(in the rows, 128 means zero)
Known rows, with every way that one mark hangs from another:
kota(sokamiv vabo(dofo ligike(vimimi))): [109 121 105 127 103 118 142 145 121 129  96 159 114 139 120 117 141 126
 148 105 108 118 133 129 133 108 147 152]
rubapav(ludulu): [127 122 113 134 128 146 137 132 117 128 133 132  89 134 122 137 130 123
 148 125 115 127 131 119 134 123 145 144]
ludulu(kifed(sokamiv) rubapav): [ 75 129 107 143 142 141 115 126 124 128 113 128 130 134 127 132 106 117
 117 135 105 120 140 134 125 117 140 128]
rubapav(sokamiv): [116 114 125 125 128 131 131 133 124 118 136 133  97 120 127 132 128 128
 139 123 101 126 136 130 132 119 145 139]
ludulu(kifed rubapav(vimimi(dofo kota))): [ 30 120  99 159 110 153 146 108 112 140 122 111 115 121 117 106 129 104
 122 117  96 136 137 116 119 127 136 136]
kota(vabo(dofo ligike(vimimi(kifed)))): [ 83 117 119 129 119 132 148 128 124 137  96 150 114 126 116 120 144 118
 143 114 107 120 135 113 142 115 146 161]
vimimi(dofo kifed): [ 89 111 131 124 131 142 148 119 120 132 123 128 125 109 123 125 155 126
 136 122 110 128 135 109 142 123 144 163]
rubapav(ludulu sokamiv): [116 114 116 134 120 150 143 132 123 118 145 132  63 123 126 131 129 122
 153 131 106 127 132 124 133 123 149 150]
ligike(vimimi(dofo kifed(ludulu(rubapav(sokamiv))))): [  4 107 109 134 125 161 135 113 133 144 114 135 105 119 119 105 159 132
 137 134  90 118 145  97 133 128 148 170]
ludulu(kifed rubapav): [ 83 128 112 146 138 132 121 127 121 132 120 126 117 139 120 134 111 113
 120 127 110 135 138 130 121 119 139 123]
ligike(vimimi(kifed(ludulu sokamiv) kota)): [ 47 121 102 129 134 145 125 113 127 147 109 139 114 118 122 114 149 143
 129 138  98  99 140 101 129 134 145 161]
rubapav(sokamiv(dofo) vimimi): [114 113 128 135 127 137 150 124 122 117 140 124  83 107 131 119 121 108
 128 115 101 123 139 130 131 126 138 119]
vimimi(dofo kifed(ludulu) kota(vabo)): [ 65 128 117 129 112 142 141 105 114 144 125 138 113 111 118 119 169 142
 135 130 119 114 133  91 115 129 151 177]
sokamiv(dofo ligike(vabo)): [100 131 124 131 161 133 137 111 112 135 123 115 106 112 132 131 134 123
 119 113 127 118 138 115 128 118 143 142]
vabo(dofo ligike(vimimi(kota))): [ 77 121 108 136 116 138 139 124 120 149  98 138 126 124 117 111 133 123
 140 104  98 118 137 114 139 114 137 151]
vabo(ligike(vimimi(dofo kifed kota(sokamiv)))): [ 38 106 108 140 103 134 167 123 114 146 108 141 110 116 119 102 165 127
 150 109  97 126 136 104 149 123 146 197]
vabo(dofo ligike(vimimi(kifed))): [ 78 111 121 128 129 139 146 127 129 143 100 139 123 120 118 117 144 120
 144 114  97 122 139 117 153 117 140 163]
sokamiv(kota ligike): [117 125 119 132 146 134 128 131 118 139 146 119 125 135 125 129 117 119
 121 120 124 126 141 116 124 114 138 137]
kota(sokamiv(dofo ligike(vimimi(kifed))) vabo): [ 91 124 125 141 136 121 165 123 116 128 119 136  85 134 126 114 140 117
 124 119 128 118 135 110 127 122 151 152]
ludulu(kifed rubapav(sokamiv vimimi)): [ 61 113 108 153 121 141 137 127 126 116 137 120  83 127 122 117 109 102
 127 128  90 136 140 141 122 128 140 120]
vimimi(dofo kifed(ludulu(rubapav)) kota(vabo)): [ 25 134 109 136 115 146 136 105 114 146 118 139 111 121 117 115 162 139
 132 130 119 121 135  91 113 123 153 172]
kifed(sokamiv): [119 121 117 122 136 133 119 134 122 123 118 137 131 123 129 137 125 131
 125 127 106 111 137 130 132 116 142 134]
rubapav(ludulu(kifed) sokamiv(kota) vimimi): [101 116 101 155 113 152 145 132 124 124 168 118  60 127 122 118 115  92
 146 134 100 135 139 128 124 134 135 137]
sokamiv(dofo kota ligike(vabo vimimi(kifed))): [ 59 127 119 138 166 134 148 108 116 148 128 116 103 118 128 114 148 108
 125 116 125 122 144  91 135 126 140 153]
kifed(ludulu): [121 125 117 119 135 137 112 129 125 138 125 137 130 128 121 138 134 142
 129 128 111 113 139 120 122 126 143 136]
kifed(sokamiv(kota ligike)): [109 127 114 129 145 144 120 132 122 132 139 122 135 129 132 128 114 124
 119 127 119 112 144 120 127 110 137 145]
ludulu(kifed(sokamiv(dofo ligike)) rubapav(vimimi)): [ 60 127 111 158 148 161 139 112 122 126 126 102 115 123 132 113  93  98
  96 129 110 114 148 133 120 120 134 121]
vabo(dofo ligike(vimimi)): [ 97 115 113 129 122 140 132 135 126 142  97 140 138 127 117 122 132 121
 139 106  98 117 139 121 145 111 137 145]
kota(sokamiv vabo): [140 128 115 123 115 103 137 145 115 115 123 153 103 142 125 134 138 130
 140 117 120 125 127 133 119 117 152 139]

Rows:
[134 127 128 132 143 129 147 130 117 124 132 126 107 127 133 125 124 123
 118 112 128 121 138 131 127 115 143 144] -> kota(sokamiv(dofo ligike))
[ 89 122 104 120 142 132 124 123 122 136  93 136 124 123 121 123 155 125
 140 108  99 118 133 113 135 122 141 132] -> ligike(vabo(dofo) vimimi)
[ 73 125 124 136 112 133 155 107 108 137 122 134 106 111 120 119 161 129
 138 120 120 126 128  96 126 123 151 171] -> vimimi(dofo kifed kota(vabo))
[ 52 118 101 155 138 158 130 121 123 124 123 107 116 133 126 116  99 106
 105 133 100 119 144 137 122 122 137 131] -> ludulu(kifed(sokamiv(ligike)) rubapav(vimimi))
[ 98 133 126 128 130 128 143 129 118 134 131 145 117 114 133 130 125 112
 128 126 129 113 143 115 137 108 143 162] -> vimimi(kifed(sokamiv(dofo kota(vabo(ligike)))))
[133 131 122 131 114 109 149 140 112 124 119 154 104 128 128 132 128 123
 137 109 129 122 134 134 130 109 148 149] -> kota(sokamiv(dofo) vabo(ligike))
[ 30 106 116 143 111 145 159 109 115 156 106 131 119 112 116 107 157 125
 142 113  98 124 138  91 150 121 143 185] -> vabo(ligike(vimimi(dofo kifed kota)))
[ 81 128 101 127 152 143 124 122 120 148 114 123 129 127 123 114 144 115
 130 109 113 117 141 105 129 117 135 142] -> sokamiv(kota ligike(vabo(dofo) vimimi))
[ 71 129 101 122 138 145 102 130 129 135 110 141 136 134 127 133 125 143
 121 137 107 105 143 126 122 119 144 141] -> kifed(ludulu(rubapav) sokamiv)
[ 80 116 119 129 112 132 161 118 113 132 128 136 104 112 125 113 166 131
 147 117 109 132 130 112 134 125 147 183] -> vimimi(dofo kifed kota(sokamiv))
[ 67 104 113 136 113 143 140 127 120 151 101 134 140 124 117 119 141 123
 137 108  99 119 142 103 147 114 139 159] -> vabo(ligike(vimimi(dofo)))
[ 53 100 120 137 120 144 153 121 121 149 104 134 126 115 117 116 155 122
 140 115  99 124 141  99 156 119 142 177] -> vabo(ligike(vimimi(dofo kifed)))
[ 75 122  96 165 125 172 149 110 115 132 142 101  75 121 124 111 107 105
 120 136 104 114 136 123 120 132 139 157] -> rubapav(ludulu(kifed(sokamiv(ligike))) vimimi(kota))
[ 72 121 119 126 111 142 142 129 119 139 124 145 136 113 127 124 146 121
 137 127 117 116 141 105 139 108 144 188] -> vimimi(dofo kifed(sokamiv(kota(vabo(ligike)))))
[ 14 117  99 130 131 146 135  97 115 160 103 131 111 106 117 109 186 141
 140 124 100 112 137  79 132 139 147 182] -> ligike(vabo vimimi(dofo kifed(ludulu) kota))
[ 69 128 111 133 129 126 149 114 121 148 121 142  94 123 124 110 155 134
 132 123 112 113 138 105 125 136 144 157] -> ligike(vimimi(kifed(ludulu) kota(sokamiv(dofo))))
[ 63 123  98 136 137 121 132 113 109 143 104 132 102 126 119 120 153 128
 139 111 101 121 131 100 129 128 146 141] -> ligike(vabo vimimi(kota))
[ 44 124 101 123 139 142 135 108 120 139  90 136 109 105 126 110 164 129
 141 120  94 110 132 106 141 126 145 166] -> ligike(vabo(dofo) vimimi(kifed(sokamiv) kota))
[140 132 118 123 122 130 139 137 120 118 121 140 111 132 127 123 134 125
 131 111 124 121 129 138 118 109 148 151] -> kota(sokamiv(ligike) vabo(dofo))
[115 121 110 134 122 147 137 139 123 126 160 132  72 127 126 127 125 113
 155 129 112 132 137 117 129 120 143 151] -> rubapav(ludulu sokamiv(kota))
[ 89 134 111 123 163 151 114 109 121 140 118 121 124 108 136 131 138 138
 111 130 120  90 146 114 123 123 144 159] -> kifed(ludulu sokamiv(dofo ligike(vabo)))
[105 115 118 143 130 162 148 125 121 121 150 117  63 123 127 124 123 119
 144 132 113 125 135 121 131 121 149 164] -> rubapav(ludulu sokamiv(ligike))
[ 71 117 124 133 124 143 153 107 113 140 126 124 117 107 121 116 157 128
 137 119 109 128 132 100 136 125 144 171] -> vimimi(dofo kifed kota)
[ 62 113 106 136 135 162 128 122 122 151 121 116 152 126 127 110 130 119
 115 120 109 105 147  95 133 112 134 151] -> kifed(sokamiv(kota ligike(vimimi(dofo))))
[ 83 123 118 128 135 134 140 117 119 129 120 132 108 111 129 125 140 132
 132 132 107 116 132 118 136 125 146 163] -> vimimi(kifed(sokamiv) kota)
[149 132 118 117 113 116 135 144 121 115 116 155 113 134 125 129 143 129
 143 110 118 124 127 139 120 112 148 138] -> kota(sokamiv vabo(dofo))
[ 68 102 111 135 116 176 159 116 121 124 128 122  95 108 126 114 152 115
 145 133  99 118 134 112 146 131 143 173] -> rubapav(ludulu vimimi(dofo kifed(sokamiv)))
[ 87 129 109 130 111 117 155 124 118 128 105 152  91 130 119 108 160 125
 147 113 110 124 126 115 126 122 149 159] -> ligike(vimimi(kifed kota(sokamiv vabo(dofo))))
[ 70 119 114 119 147 133 137 119 124 135  96 136 110 116 121 119 167 124
 145 115  99 122 133 110 146 128 143 152] -> ligike(vabo(dofo) vimimi(kifed))
[ 62 105 113 121 121 165 134 116 129 132 121 128 133 103 126 115 157 135
 128 134  94 103 143 114 136 135 141 171] -> rubapav(vimimi(dofo kifed(ludulu sokamiv)))
[105 115 100 150 122 160 139 126 122 121 133 120  86 126 124 126 112 106
 131 139  98 117 136 133 128 132 138 138] -> rubapav(ludulu(kifed(sokamiv)) vimimi)
[ 84 117 121 121 131 151 135 125 124 135 133 130 141 110 131 123 148 124
 131 128 112 118 142 106 142 116 137 169] -> vimimi(dofo kifed(sokamiv(kota)))
[ 73 141 112 153 156 152 124 117 122 138 136 110 128 130 134 122  92  99
  98 131 127 117 151 122 117 109 132 127] -> ludulu(kifed(sokamiv(dofo kota ligike)) rubapav)
[136 127 116 120 104 117 138 147 121 122 112 159 117 131 124 128 138 128
 148 107 115 122 131 141 131 106 147 160] -> kota(sokamiv vabo(dofo ligike))
[132 140 119 127 134 137 128 130 119 133 136 129 130 132 124 125 125 114
 125 113 132 120 136 116 114 106 140 139] -> sokamiv(kota(vabo(dofo)) ligike)
[ 98 128 120 142 152 138 139 120 118 149 135 117 123 134 126 117 115 106
 112 112 126 118 147  98 126 114 133 121] -> sokamiv(dofo kota ligike(vimimi))
[ 49 129 102 143 151 144 139 100 110 145 102 116 107 111 132 111 134 125
 111 117 112 100 140 100 129 122 143 149] -> kifed(sokamiv(dofo ligike(vabo vimimi(kota))))
[102 124 110 124 146 155 110 123 128 135 125 125 136 124 129 130 124 145
 111 137 114  95 144 123 121 120 143 156] -> kifed(ludulu sokamiv(ligike))
[ 12 110 102 143 128 171 126 112 131 148 119 121 117 126 121 104 140 131
 121 128  98 110 149  99 122 119 146 161] -> kifed(ludulu(rubapav(sokamiv(ligike(vimimi(dofo))))))
